Every row comes from one small tree of marks. The marks that hang from a mark follow it in brackets, in alphabetical order. Every link used is in the known rows. Which tree was each row made from?
Known rows:
gakat(buninot(navun(fugad(denilib)))): [ 2.170  1.410  0.742 -1.730  0.717  0.182  1.622  1.433  2.789  0.255
  0.785  0.389 -0.161  0.990 -0.347  0.629 -1.556  4.286  0.322  0.458
  0.266 -1.813  0.430 -0.582]
gara(zega): [-0.539 -2.483 -0.101 -0.976 -0.022  0.102 -0.279  0.353  0.385  0.339
  0.403  0.550  0.231 -1.446  0.411  0.346  0.032  0.600  0.350 -0.597
 -0.317  0.144  0.101 -1.191]
nekeb(zirag(zotuzam)): [-1.064  3.107  0.302  0.565 -0.607 -0.171 -0.444 -0.225 -0.692  0.462
 -0.104  1.542 -0.222  0.065  0.516  1.398  2.026  6.013  0.088 -0.206
  0.538 -0.363 -0.379  1.469]
zotuzam(kisu(navun) zirag(nekeb)): [-2.560  2.970  0.674 -3.796 -2.064 -0.028  0.369 -0.872  3.586  0.780
  0.664 -1.221 -1.457 -1.266 -1.059  0.856  2.461  1.822  1.580 -0.052
  0.265  2.617 -0.800  1.386]
kisu(navun(fugad)): [-0.501  1.353  0.512 -0.908  0.739  0.358 -0.512  0.087  0.518  0.330
  3.324 -1.309  1.387 -0.538 -0.383  0.463  1.208  0.130  1.347  1.393
 -2.144 -0.390 -0.075 -0.673]
fugad(denilib(subat)): [ 0.754  2.322  0.126  0.691  0.700 -0.020 -1.388 -0.038  1.052  0.472
 -1.220 -1.598 -0.211 -0.068 -0.687 -0.344  0.719  2.476 -0.572 -0.424
  0.432 -1.084 -0.487  1.468]
buninot(navun(fugad(denilib(subat zega) gakat))): [ 2.314  2.549  0.830 -0.459  2.594  0.209 -2.176  1.173  0.553 -0.314
 -0.253 -0.479 -1.063  0.844 -1.563  0.800  0.064  6.198 -1.190  0.414
  0.557 -1.094 -0.170  1.836]
gakat(fugad): [ 1.084  0.442  0.082 -0.537  0.833  0.439  1.421 -0.483  0.195  0.211
  0.842  0.706  0.166 -0.050 -0.309 -0.140 -0.585  0.715 -0.349  0.329
  0.082 -1.132 -0.135 -0.461]
zotuzam(kisu): [-0.304 -0.097  0.210 -2.654 -1.066  0.266  0.403  0.203  1.115 -0.309
  0.043 -0.703 -0.799  0.272 -1.123  0.049  0.483 -0.651  0.108 -0.622
  1.344  1.457  0.539  0.069]
kisu(navun(fugad(denilib(subat zega) gakat(buninot)))): [ 0.156  3.404  1.161 -1.345  2.501  0.131 -1.955  0.605  2.627 -0.209
  2.333 -2.478  1.318 -0.071 -1.753  0.313  0.831  4.225 -0.777  0.554
 -1.236 -3.365  0.282  2.293]
fugad(denilib(subat zega) gakat navun): [-0.674  4.172  1.325 -0.389  2.704 -0.342 -3.636  0.975  0.269 -0.782
 -2.797 -2.969 -0.437  1.126 -1.439  0.175  0.401  5.303 -2.069  0.067
 -1.431 -4.344 -0.034  4.581]
nekeb(zirag(zotuzam(kisu))): [-1.246  2.946  0.507 -1.549 -1.502  0.023 -0.137 -0.074  0.309  0.272
 -0.071  0.963 -0.888  0.272 -0.399  1.423  2.399  5.561  0.184 -0.731
  1.528  0.841  0.079  1.468]
fugad(gakat navun): [-1.902  1.030  1.204 -2.077  1.413 -0.808 -1.264  1.540 -1.448 -0.920
 -1.548 -2.198 -0.824  1.812 -0.384  1.284 -0.827  2.531 -1.028  1.148
 -2.454 -4.376  0.725  0.980]
fugad(denilib(subat zega) gakat(buninot) navun): [-0.376  4.070  1.632 -1.565  2.800 -0.440 -2.071  1.372  2.419 -0.975
 -2.202 -2.424 -0.091  1.412 -1.587 -0.012 -0.649  5.656 -2.373 -0.185
 -0.775 -5.942  0.502  4.743]
denilib(subat zega): [ 1.367  1.837  0.064  1.141  1.494  0.557 -1.873 -0.728  1.529 -0.581
  0.359  1.049  0.268 -0.935 -1.373 -1.442  1.355  0.340 -1.217 -0.895
  1.941  0.911 -0.671  3.902]
gakat(buninot fugad(navun)): [ 0.594  1.727  1.164 -2.757  1.333  0.162  2.802  0.687  2.463 -0.296
  0.755  0.356  0.492  1.058 -0.466 -0.171 -1.939  1.626 -0.436  0.745
 -1.094 -4.968  0.601  0.894]
kebo(buninot(navun)): [ 0.449  2.065  0.008 -2.265 -0.817 -0.372  1.177  0.959  0.499  0.626
 -1.509  0.534 -0.648 -0.083  0.075 -1.271 -1.146  1.897  1.066  0.978
  1.032 -1.984 -0.215  0.276]
zirag(nekeb): [ 0.981  0.617 -0.118  1.878 -0.251  0.022 -0.796 -0.329  0.718  0.864
 -0.723  0.154 -0.933 -0.108  0.416  1.208  1.106  2.381  0.770 -0.234
 -0.313 -0.712 -0.551  1.294]
buninot(navun): [ 1.044  0.276  0.157 -2.523  0.331 -0.507  1.069  0.514 -0.118  0.382
 -1.053  1.265 -1.266  0.123  0.078  0.338 -0.365  1.649  0.252  0.386
  1.477  0.479 -0.816 -0.126]
zirag(nekeb zotuzam(kisu(navun(fugad(gakat))))): [-1.818  1.695  0.632 -1.596 -0.080  0.049 -1.794  0.583  2.033  1.252
  2.209 -0.885 -0.753  0.605 -0.850  3.613  3.463  6.642  1.530 -0.403
 -0.039 -1.601 -0.204  1.738]
zotuzam(kisu zirag): [-2.070  1.392  0.543 -3.385 -2.066  0.385  1.098 -0.240  2.692 -0.551
  0.552 -0.274 -1.354 -0.223 -1.422 -0.261  0.346  0.113  0.048 -0.419
  1.263  3.741  0.493  0.033]
navun(fugad(gakat)): [ 0.309 -0.212  0.648  0.768  1.291  0.388 -1.432  1.298 -0.816 -0.902
  2.058 -1.290 -0.023  1.415 -0.887  1.550 -0.593  2.552 -0.679  1.010
 -1.950 -1.696  1.402 -1.049]
zega(denilib(subat)): [-0.942  1.306  0.050  0.645  1.193  0.488  0.342 -0.135  0.362 -0.638
 -1.019 -0.683 -0.029  0.892 -1.101 -0.902  0.812  2.606 -0.982  0.182
 -0.142  1.076 -0.193  2.370]

Which tree is each row?
[ 2.416  1.895  0.618 -3.578  1.078 -0.158  3.439  0.534  2.761  0.938
 -0.905  0.910 -0.481  0.551 -0.247  0.108 -2.081  4.752 -0.368  0.162
  1.310 -3.218 -0.357 -0.258]
gakat(buninot(navun) fugad(denilib))
[-1.483  0.962  1.516 -3.312  1.384 -0.931  0.289  1.965  0.727 -1.107
 -0.825 -1.712 -0.456  2.120 -0.581  1.112 -1.831  2.867 -1.301  0.918
 -1.854 -5.935  1.320  1.143]
fugad(gakat(buninot) navun)
[-0.613  3.600  0.827  0.505  1.258  0.358 -2.031  0.359  0.736 -0.050
 -2.617 -1.805  0.633  0.274 -0.196 -0.468  0.294  3.200 -0.124 -0.164
 -2.072 -1.980 -0.309  3.175]
fugad(denilib(zega) navun)
[-1.073  2.092  0.324 -0.834 -0.616  0.513 -1.154 -0.005  2.978  1.718
  2.675  0.083 -0.232 -0.113 -0.548  2.785  3.890  5.134  2.497 -0.647
  0.396 -0.178 -0.679  1.802]
zirag(nekeb zotuzam(kisu(navun(fugad))))
[-1.144  3.131  1.545 -1.663  2.074 -0.417 -1.416  1.514  1.691 -0.878
 -2.572 -2.485  0.235  1.591 -0.788  0.542 -1.368  5.422 -1.791 -0.039
 -2.012 -5.681  0.867  3.269]
fugad(denilib(zega) gakat(buninot) navun)
[ 1.763  2.516  1.024  1.181  2.504  0.705 -2.204  1.083  2.695 -0.989
  1.559 -1.508  0.572  1.033 -1.943  0.356 -0.454  5.280 -1.889 -0.181
 -0.464 -3.120  1.202  2.312]
navun(fugad(denilib(subat zega) gakat(buninot)))
[-1.426  4.010  0.865 -2.052 -0.855  0.375 -0.595  0.066  0.633  0.473
  2.608  0.007  0.196 -0.099 -0.739  1.814  3.244  5.690  1.182  0.320
 -0.096  0.610  0.099  0.872]
nekeb(zirag(zotuzam(kisu(navun(fugad)))))
[ 3.482  3.354  0.681 -2.609  2.326  0.300  1.934 -0.081  4.016  0.475
 -0.553  1.790 -0.285 -0.222 -1.365 -1.042 -0.987  5.083 -1.376 -0.582
  2.900 -2.585 -0.955  2.871]
gakat(buninot(navun) fugad(denilib(subat zega)))
[-0.465  2.478  0.548 -0.383  0.759  0.353 -1.162  0.189  0.812  0.881
  1.957 -2.683  1.471 -0.423 -0.269  0.626  1.158  2.074  1.354  1.138
 -2.744 -1.048 -0.203 -0.660]
kisu(navun(fugad(denilib)))
[-1.945  1.854  0.123 -2.013 -1.042 -0.193 -0.681 -0.428  2.708  1.977
  0.796  0.187 -0.671 -0.515 -0.184  2.397  3.975  4.710  2.163 -1.148
  1.461 -0.277 -1.292  2.492]
zirag(nekeb zotuzam(kisu(navun)))
[-0.752  0.953 -0.088 -0.155 -1.282  0.229 -0.710 -0.075  2.520  1.412
 -0.013  1.068 -1.360  0.299 -0.232  2.406  2.929  5.038  1.405 -1.731
  2.120  0.150 -0.610  2.317]
zirag(nekeb zotuzam(kisu))
[ 1.943  1.999  0.832 -1.277  2.030 -0.187 -1.357  1.641  0.017 -0.002
 -0.113 -1.211 -1.500  1.386 -1.262  1.448 -0.378  5.893 -0.805  0.996
  0.120 -1.976  0.034  0.118]
buninot(navun(fugad(denilib(subat) gakat)))
[-0.135  3.885  0.992 -0.283  1.256 -0.197 -1.779  0.738  0.809  0.184
 -2.165 -2.640 -0.268  0.760 -0.643 -0.181  0.527  3.119 -0.404  0.413
 -1.434 -3.434 -0.373  2.615]
fugad(denilib(subat) navun)
[-1.120  3.106  0.350 -0.382 -0.666  0.510 -1.647  0.043  3.176  2.173
  1.481 -1.164 -0.141 -0.034 -0.429  2.922  3.857  6.902  2.499 -0.818
 -0.185 -0.742 -0.813  1.830]
zirag(nekeb zotuzam(kisu(navun(fugad(denilib)))))
[-1.739  3.586  1.390 -3.817 -0.249 -0.206 -0.015  0.964  1.544 -0.118
  2.654 -0.466 -0.031  0.882 -1.155  2.471  2.008  7.427  0.040  0.352
  0.027 -2.198  0.981  0.929]
nekeb(zirag(zotuzam(kisu(navun(fugad(gakat(buninot)))))))
[ 1.352  3.944  1.309 -2.122  1.985  0.125  1.566  0.638  3.354  0.167
 -0.333 -1.060  0.258  1.022 -1.040 -0.468 -1.279  3.864 -1.020  0.363
 -0.703 -5.956  0.163  2.169]
gakat(buninot fugad(denilib(subat) navun))
[ 1.247  4.605  0.925  0.003  2.501  0.707 -1.038 -0.256  1.530  0.087
 -1.132 -0.841  0.438  0.059 -1.244 -0.997  0.274  3.705 -1.065  0.086
 -0.808 -3.259 -0.727  3.811]
gakat(fugad(denilib(subat zega) navun))
[ 0.083  3.148  0.855 -0.873  1.312  0.265  0.472  0.301  0.305  0.478
 -1.393 -1.717  0.175  0.839 -0.148  0.159 -0.778  3.442 -0.093  0.825
 -2.381 -3.984 -0.171  0.609]
gakat(fugad(denilib navun))
[ 1.302  0.047  0.753 -1.821  1.506 -0.164 -0.214  1.690 -0.862 -0.425
  0.796  0.088 -1.368  1.380 -0.702  1.721 -0.952  3.866 -0.317  1.285
 -0.329 -1.020  0.469 -1.072]
buninot(navun(fugad(gakat)))
[-3.383  2.398  0.761 -5.484 -1.869 -0.068  1.082 -0.590  2.915  0.044
  1.395 -1.299 -0.633 -1.178 -1.412 -0.224  1.491 -0.300  0.942  0.240
  0.464  3.263 -0.291  0.227]
zotuzam(kisu(navun) zirag)
